Each row was made from one small tree. The marks that hang from a mark follow it in brackets, in alphabetical order. Every link used is in the known rows. Write each row's tree.
Known rows
X{K W{S}}: [ 2.72  1.70 -2.32 -0.66  1.40  3.08  0.89 -0.78 -0.51  3.76 -1.64 -2.77
 -0.59 -1.89  0.62 -0.23 -3.24 -1.59  0.84  3.63  0.50 -0.39  0.44  2.13
 -3.88]
F{W{S}}: [ 1.11 -0.91  0.95  2.25  0.68 -2.06  3.29 -1.48  1.26  2.25  0.44  3.44
  0.05 -0.53  1.83  0.80  0.51 -1.64 -1.32  3.15 -0.85  0.54  1.20 -0.60
 -0.40]
K{F N X{W{M}}}: [-2.30  0.44 -1.47 -0.53 -1.20  2.88  1.57  2.60 -1.92 -2.41  1.92 -2.72
  0.58 -2.72  1.39  0.71 -1.06 -1.49  0.83 -1.95 -1.48  0.96 -1.50 -1.50
 -2.27]
W{L{K} S}: [ 1.14 -2.56 -0.27 -0.52 -0.29 -1.60  0.04 -1.64  1.84 -0.14 -1.33  0.37
  1.76  0.48 -1.79 -0.53 -0.43  2.10  0.26  0.13  1.99 -0.41  1.33  1.00
 -1.24]
W{M}: [ 0.99 -0.88  3.58 -1.41 -1.34  0.39  0.95  0.40  1.53 -0.43  0.23  1.78
  0.32 -0.77  0.02 -1.82 -0.07  1.50  1.38 -0.12 -0.19 -2.11  2.79 -0.08
  2.19]
K{F{W{S}} N}: [-2.04 -1.26 -0.70  4.70 -0.55 -1.88  1.25  1.90 -0.41 -1.34  1.94  3.09
  1.03 -1.09  1.85  1.96 -0.21 -3.54 -0.64  2.10  0.99  1.91 -0.10 -2.27
 -1.46]
K{F{W} X}: [-0.07 -1.56 -0.46  0.76 -1.42  0.96  3.37 -0.69 -1.94  1.68  1.68  0.67
 -1.16 -0.62  2.64  1.16  2.67 -4.60 -2.48 -2.74 -0.99  1.28 -2.04 -1.67
 -1.37]
L{C E K{X}}: [ 1.76  2.64 -3.88 -1.91  2.44  0.56 -0.02 -1.41 -1.73 -4.47 -0.12  0.96
 -0.80  1.03 -0.79  0.39  0.60  2.96 -2.04 -5.05 -1.29 -1.84 -0.34  0.74
  3.55]
K{N X{W{L M}}}: [-2.03  1.80 -0.06 -1.78 -0.01  1.59 -0.67  1.62  0.35 -1.35  0.47 -3.40
  0.80 -1.60 -0.01  0.09 -0.12  3.05  1.30 -0.11 -3.15  1.07 -0.06 -0.23
 -0.55]
X{K{F{W{S}}}}: [ 1.59 -2.18 -0.92  2.85  0.00  0.77 -0.27 -0.43 -0.80  3.38 -0.25  1.51
 -0.58  0.07  1.76  1.31  0.53 -4.63 -1.66  2.05  1.83  0.60  0.15  0.30
 -2.49]
K{F}: [ 0.96  0.13  0.37  1.13 -2.45  0.43  1.95  0.18 -1.27  1.01  0.83  1.90
 -1.24 -0.44  1.00 -0.70  0.41 -3.98 -0.05 -1.76  2.91 -0.05 -0.31 -1.26
 -0.13]
X{K W{M S}}: [ 2.13 -0.75 -0.58 -1.81  0.90  3.81  0.50  0.11  0.78  2.72 -1.32 -2.90
  0.60 -2.60  0.29 -0.62 -3.79 -0.58  1.50  3.41 -0.54 -1.60  1.60  2.21
 -3.77]
K{F{W{L}} X}: [-0.71 -2.54  0.28  0.16 -2.05  0.62  1.68 -0.58 -0.64  2.63  0.94  0.05
 -0.69 -0.08  1.70  1.01  3.21 -4.11 -2.42 -2.91 -0.73  1.77 -2.07 -1.58
 -1.91]
F{K{X{W{L S}}}}: [ 0.05  0.90  0.56 -1.16  1.02  0.97  3.27 -3.09 -1.42 -0.57  0.41 -3.29
 -1.77 -0.21 -0.60 -1.08  0.89 -1.51 -0.72  1.28 -3.42  1.20 -2.50  1.67
 -0.48]
K{F N X}: [-1.88  0.53 -2.11  1.89 -1.12  0.98  1.31  1.33 -2.89 -3.10  1.94 -0.63
 -0.06 -1.30  1.39  1.12  0.49 -1.53 -0.14 -1.73 -0.53  1.81 -1.62 -1.86
 -0.81]
L{C}: [ 2.21  3.99 -1.16  0.55  0.90 -1.61  0.57 -2.22 -0.24 -3.46  0.69  2.35
  0.17 -0.24  0.18  0.33 -0.90  0.52 -0.97  1.09  1.73  0.23  0.08 -0.21
  2.50]
F{K{N} W}: [-1.89  0.47  2.07  4.26  2.17 -3.55  0.70 -0.87 -0.47 -0.74  2.03  3.08
 -1.20  2.03  1.41  1.84  3.92 -2.60 -2.60  4.44 -2.81  2.80 -1.31 -0.18
  2.19]
X{K{N}}: [ 0.95  1.55 -1.22  2.93  1.19  0.13 -2.99  0.74 -0.97  0.92 -0.57  0.97
 -0.51  0.71  0.63  0.89  0.44  0.29 -0.03  3.39  1.15  0.75  1.31  0.96
  0.21]
N{W{L}}: [ 1.06  1.78  1.90 -0.70 -0.18 -2.32 -2.10 -0.76  0.34  2.94 -2.11  0.70
 -1.65  3.03 -1.73 -2.04 -0.88  2.90  1.79  0.07  2.74 -1.92  0.23  0.10
  3.66]
W{L{C K}}: [ 1.40  0.84 -0.36 -0.98  0.16 -2.49 -3.21 -1.37  1.40 -1.59 -0.60  1.78
  1.31  2.42 -1.37  0.75  1.92  2.32 -1.32 -1.56  3.19  0.46  0.03  0.48
  1.67]
N{W{L M S}}: [ 0.35 -2.01  2.76 -1.46 -0.19 -1.75 -0.63 -0.71  2.08  0.44 -2.12 -0.07
  0.70  0.90 -2.60 -2.54 -3.77  3.79  2.90  1.53  1.34 -3.40  1.80  0.44
  1.98]
N{W{M S}}: [ 1.34 -0.83  1.63 -0.63  0.62 -1.19  1.63 -0.72  0.18 -0.76 -1.17  0.95
  0.11  0.11 -1.21 -2.36 -4.56  3.10  2.78  1.73  1.04 -4.17  1.81  0.36
  2.59]
W{L}: [ 0.59  0.65  2.60 -0.83 -1.81 -1.20 -1.92 -0.85  2.39  3.08 -1.45  0.52
 -0.58  1.22 -1.27 -1.46  1.74  1.24  0.47 -0.07  1.49  0.78  0.94  0.04
  1.14]
K{F X{W{M}}}: [ 0.16 -0.38 -0.54 -2.71 -2.11  4.06  3.54  0.38 -1.84  0.71  1.18 -2.90
 -0.74 -2.50  1.41 -0.68 -0.39 -3.14  0.19 -3.91 -0.95 -0.41 -1.78 -0.74
 -2.48]

Write each row's tree
[-0.50 -3.17 -0.97  0.95 -0.74 -1.70 -0.64 -0.10  1.26 -1.80 -0.54  0.50
  2.63  0.11 -1.53  0.38 -0.75  0.80  0.34  0.00  2.63  0.37  0.74  0.10
 -2.12] => W{L{K{F N}} S}
[ 2.42  1.28 -2.92 -2.17  1.08  1.28  2.74 -1.07 -2.49 -1.05  0.44 -0.42
  0.08  0.39  1.01  0.60  0.76  1.39 -0.71 -3.47  0.37 -1.18 -0.78  1.20
 -0.38] => L{K{X{W{S}}}}
[-1.44  2.68 -0.78 -1.30  0.56  2.03  0.88  1.56 -0.91 -2.20  1.14 -2.70
  0.39 -2.19  1.04  0.25 -0.72  2.62  1.28  0.03 -3.31  0.47 -0.03 -0.27
 -0.20] => K{N X{W{M}}}
[-0.36 -5.01  3.79 -1.85 -1.78 -0.36  0.19 -0.58  4.70 -0.26 -1.40 -0.61
  2.82 -1.98 -2.38 -2.16 -2.19  2.51  2.10  2.04 -0.47 -1.37  3.27  0.53
 -1.33] => W{L M S}
[ 0.37 -0.29 -0.39 -1.24 -0.59 -1.04 -3.39 -0.26  1.42 -0.51 -1.24  1.16
 -0.10  1.87 -2.19 -0.35  1.37  0.82 -1.00 -3.93  2.01 -0.38  0.08 -0.04
  1.63] => W{L{C E K{F}}}
[ 0.17  3.17 -2.05 -0.09  1.63  1.11 -5.25  1.00  0.92  1.93 -1.34 -2.80
  0.58  0.03 -0.43  1.37 -1.18  0.48  0.12  3.46  1.17  1.86 -0.27  1.36
 -2.23] => X{K{N} W{L{C}}}
[ 0.74  1.12 -1.71 -2.00 -1.77  3.73  3.89 -0.32 -2.71  1.54  1.00 -2.83
 -1.56 -2.06  1.64 -0.39 -0.11 -3.80 -0.26 -3.77 -0.33  0.48 -2.59 -0.69
 -2.59] => K{F X{W}}
[ 0.24  0.46  0.81 -1.39  1.05  1.53  4.19 -2.76 -1.74 -1.79  1.03 -2.85
 -1.50 -0.96 -0.17 -1.16  0.31 -1.42 -0.44  1.26 -3.99  0.27 -1.86  1.75
 -0.01] => F{K{X{W{M S}}}}
[ 0.06  3.08 -4.54 -0.20  3.09 -0.31 -1.46  0.20 -1.79 -6.73  0.40  1.08
  0.09  0.97 -0.81  1.19  0.28  4.00 -1.53 -3.78 -1.68 -0.91 -0.16  0.25
  3.65] => L{C E K{N X}}
[ 0.94  1.91 -1.35  2.71  1.82 -0.53 -3.65  0.75 -1.51  1.03 -1.08  0.87
 -0.83  1.88  0.19  0.74 -0.89  1.20  0.57  3.56  1.80 -0.36  1.04  0.93
  1.37] => X{K{N{W}}}
[ 1.54  2.32 -1.82 -2.47  0.34  2.81  4.63 -1.82 -1.49  0.75 -0.02 -3.34
 -0.95 -2.59  0.88 -0.88 -1.55  0.24  0.47 -0.49 -2.54 -0.08 -0.93  0.67
 -1.75] => K{X{W{S}}}
[ 2.11  1.67 -1.82 -0.51 -0.26  3.71 -0.60  0.72 -1.55  4.88 -0.70 -2.13
 -1.67 -0.84  1.36  0.24 -0.99 -4.47  0.05  0.53  2.24  0.07 -0.98  1.07
 -3.50] => X{K{F} W}
[-0.51 -3.52  4.07 -3.39 -1.73  0.11 -3.56  1.50  3.82  1.21 -1.88  0.74
  0.49  1.45 -2.62 -2.23  1.88  3.90  1.18 -3.84 -0.56 -2.61  3.12  0.76
  2.45] => W{L{E K} M}
[ 1.12  0.27  0.95 -0.23  0.28 -2.33 -0.39 -1.69  0.77  1.60 -2.26  0.05
 -0.44  1.48 -2.21 -2.17 -3.37  2.89  2.09  1.76  2.19 -2.23  0.67  0.39
  1.91] => N{W{L S}}
[-0.73 -4.73  2.30  1.15 -2.30 -0.65  1.32  0.30  1.91  1.86  0.63  2.22
  1.06 -0.95  0.82  0.27  0.64 -4.06 -0.79 -0.12  1.13  0.27  0.49 -1.52
 -2.10] => K{F{W{L M S}}}
[-0.59 -4.53  3.81  0.31 -0.48 -2.02  0.52 -0.62  4.34  2.45 -0.37  2.31
  1.76 -0.56  0.18  0.19  0.96 -0.05 -0.64  2.61 -1.46  0.14  2.27 -0.44
 -0.87] => F{W{L M S}}
[-1.49  2.32 -1.97 -0.79  0.55  1.29  0.78  0.38 -0.26 -1.43  0.21 -3.84
  0.75 -2.29  0.01  0.38 -1.52  2.52  1.09  1.21 -2.77  1.72 -0.64 -0.01
 -2.00] => K{N X{W{L S}}}
[-2.58 -2.92  0.62  3.84 -0.85 -1.45  0.92  2.41  0.60 -2.15  2.12  3.12
  1.85 -1.64  1.62  1.72 -0.56 -2.84 -0.14  1.84  0.37  1.12  0.75 -2.32
 -1.45] => K{F{W{M S}} N}
[-0.77 -2.45  4.55  1.50  1.11 -2.18  1.81 -1.41  0.91  0.36  1.70  2.86
 -0.88  1.38  1.21  0.36  3.88 -2.86 -2.35  2.85 -3.40  0.65 -0.24  0.34
  2.05] => F{K W{M}}
[-0.26 -0.61  3.29  0.58 -0.53 -2.07 -1.27 -0.21  3.03  5.70 -1.09  2.73
 -1.50  1.40  0.22 -0.23  3.32 -0.58 -1.33  0.38 -1.36  1.00  1.13 -0.80
  1.57] => F{W{L{E}}}
[ 1.21  2.45  0.74 -0.46  0.67 -2.91 -2.65 -1.33  0.40  0.58 -1.78  0.88
 -0.88  2.92 -1.88 -1.24 -1.57  2.99  0.95  0.53  2.97 -1.58 -0.33 -0.06
  3.89] => N{W{L{C}}}
[ 1.23 -1.31 -1.66 -0.87 -0.48  3.20 -1.09 -0.06  0.63  4.89 -1.95 -3.82
  0.10 -1.55 -0.43 -0.05 -2.66 -3.64  0.48  2.01  2.06  0.66 -0.61  1.45
 -5.91] => X{K{F} W{L S}}
[ 1.85  1.85 -0.23 -1.78  0.13  2.51 -3.27  0.08  0.96  6.41 -2.32 -3.11
 -1.13  0.31 -0.27 -0.25 -0.12 -0.85  0.41  1.77  1.19  0.72 -0.04  1.96
 -2.70] => X{K W{L}}
[ 0.38  3.44 -3.49  0.75  2.84 -1.62 -2.47  0.77 -0.85 -5.92  0.19  3.00
  0.14  1.55 -1.13  0.98 -0.05  3.63 -0.89 -2.44  0.27 -1.26  0.89  0.19
  4.38] => L{C E K{N}}
[-1.42  0.37 -1.53  3.57 -0.20 -1.65  0.37  1.68 -1.97 -2.70  0.72  1.48
  0.36 -0.14 -0.06  0.11 -3.54 -0.88  1.80  1.34  2.99 -0.66 -0.33 -1.68
  0.47] => K{F N{W{S}}}
[-1.86  3.39 -1.27 -1.41  0.30  1.72 -0.76  1.33 -0.28  0.02 -0.18 -3.61
 -0.72 -1.25 -0.27 -0.21 -0.16  2.67  1.01 -0.55 -3.40  1.42 -0.56 -0.25
 -0.22] => K{N X{W{L{E}}}}
[ 1.09  1.91  0.12 -3.62 -0.42  3.19  3.01 -0.57 -0.82  0.85  0.36 -2.87
 -0.85 -1.97  0.85 -1.14 -0.11  1.00  0.64 -1.84 -2.88 -0.71 -0.42  0.47
 -0.50] => K{X{W{M}}}
[ 0.55  1.51 -2.74  0.35  1.30 -0.65  0.05  0.44 -2.66 -3.57  1.22  1.47
  0.61  1.72  1.12  1.67  2.39  2.98 -0.91 -2.85  0.42 -0.15 -0.18  0.32
  1.74] => L{K{N X}}
[-1.46 -4.35  2.87 -1.27 -2.20 -0.99 -3.80  2.33  2.58 -1.71  0.07  1.36
  2.67  1.36 -1.34  0.02  1.90  2.24  0.82 -2.69  2.05 -0.94  1.84 -0.22
  0.62] => W{L{K{F N}} M}
[ 0.02  1.64  0.96 -1.32  0.74  0.98  2.33 -2.76 -1.60  0.15  0.48 -3.01
 -2.33  0.49 -0.39 -1.00  2.09 -1.58 -0.93  0.52 -3.14  1.42 -2.76  1.58
  0.51] => F{K{X{W{L}}}}
[ 0.66  0.23  1.01 -3.42 -0.22  1.18  0.81 -0.59  3.09 -0.30 -0.84 -2.56
  1.86 -2.75 -1.38 -1.23 -3.78  1.30  1.61  1.70 -0.29 -0.77  0.94  0.67
 -2.26] => X{W{L{C} M S}}
[ 0.44 -1.24  2.04  0.81 -0.06 -2.86 -1.43 -0.50  1.89  3.94 -0.07  3.78
  0.12  2.73  1.24  1.45  4.66 -0.39 -2.37 -0.38  0.83  1.13  0.52 -0.41
  0.99] => F{W{L{K}}}
[ 0.17  2.03 -1.18  0.37  1.11 -0.43 -1.64  2.03 -0.96 -1.20 -0.53  2.54
 -1.43  1.92 -0.74 -0.45  1.32  3.19  0.60 -3.44 -0.27 -1.89  1.89  0.36
  3.86] => L{E K{N}}
[-0.80 -0.90  1.93  1.13  0.35 -2.65 -2.44  0.80  2.38  3.64 -0.61  3.40
 -0.48  2.50  0.33  1.06  4.09  0.53 -1.65 -0.49 -0.81  0.91  1.05 -0.62
  1.75] => F{W{L{E K{N}}}}
[-2.08 -0.49 -0.75  2.94 -0.75 -2.02 -1.24  1.72 -0.68 -1.91  0.03  0.82
  0.73  0.38 -0.96 -0.05 -2.81 -0.35  1.84  1.17  3.11  0.07 -0.36 -1.63
  0.00] => K{F N{W{L S}}}
[ 0.31 -2.47  2.17 -2.60 -0.48 -1.54 -3.62 -0.06  3.36 -3.22 -0.27  1.56
  3.01  1.51 -1.77  0.09  1.29  3.69 -0.40 -2.05  1.84 -1.30  1.67  0.48
  1.90] => W{L{C K} M}
[-2.29 -0.62 -1.10  0.98 -0.50  0.41  0.19  2.06 -2.69 -3.51  1.35 -0.80
  0.27 -0.25  0.40  0.34 -1.51  0.42  1.20 -1.89 -0.23 -0.72 -1.30 -1.70
  0.88] => K{F N{W{M}} X}
[-1.32 -0.62  3.00  1.60  1.68 -3.11 -0.99 -2.50  1.94  1.33  0.11  1.77
 -1.74  2.47 -0.76  0.53  4.11 -2.44 -3.29  2.47 -3.21  2.21 -1.48  0.39
  2.30] => F{K W{L{C E}}}
[ 2.17  0.05 -2.93 -0.10  0.27  3.80  1.38 -0.21 -1.24  3.68 -0.89 -2.83
 -0.48 -2.38  0.88  0.17 -3.44 -4.40  0.52  2.18  1.70 -0.19 -0.67  1.34
 -5.40] => X{K{F} W{S}}
[-1.91 -0.01  0.43  2.41 -0.89 -1.31 -1.17  3.00 -1.32 -2.61  1.02  1.87
  0.33  0.48  0.02 -0.07 -2.11 -0.24  2.00 -0.04  2.60 -1.24  0.20 -1.85
  1.82] => K{F N{W{M}}}
[-1.98 -0.08 -2.96  2.16  0.25  0.08  1.74  0.82 -3.31 -3.69  1.01 -1.17
  0.16 -0.92  0.34  0.51 -2.83 -0.25  0.97 -0.49  0.16 -0.16 -1.74 -1.48
 -0.55] => K{F N{W{S}} X}
[-1.52  1.79  0.55 -0.02  1.55  0.66  1.90 -0.78 -1.96 -3.37  1.61 -2.35
 -1.08 -0.27  0.00 -0.20  1.03 -0.30 -0.16  1.79 -4.08  1.23 -1.91  1.10
  0.95] => F{K{N X{W{M}}}}
[-0.73 -1.24 -0.39 -0.36 -1.24 -0.90 -2.59  0.54  0.18 -0.45 -0.07  0.14
  0.92  1.94 -0.67  0.72  2.83  1.18 -0.62 -3.22  1.95  1.11 -0.64 -0.27
 -0.05] => W{L{K{F N X}}}
[-3.03 -2.29 -0.28  2.23 -0.77  0.23  1.07  2.04 -1.13 -2.25  2.58  0.83
  1.00 -1.17  2.34  2.09  1.79 -2.29 -1.38 -1.08 -2.02  1.76 -0.96 -2.35
 -1.07] => K{F{W{M}} N X}
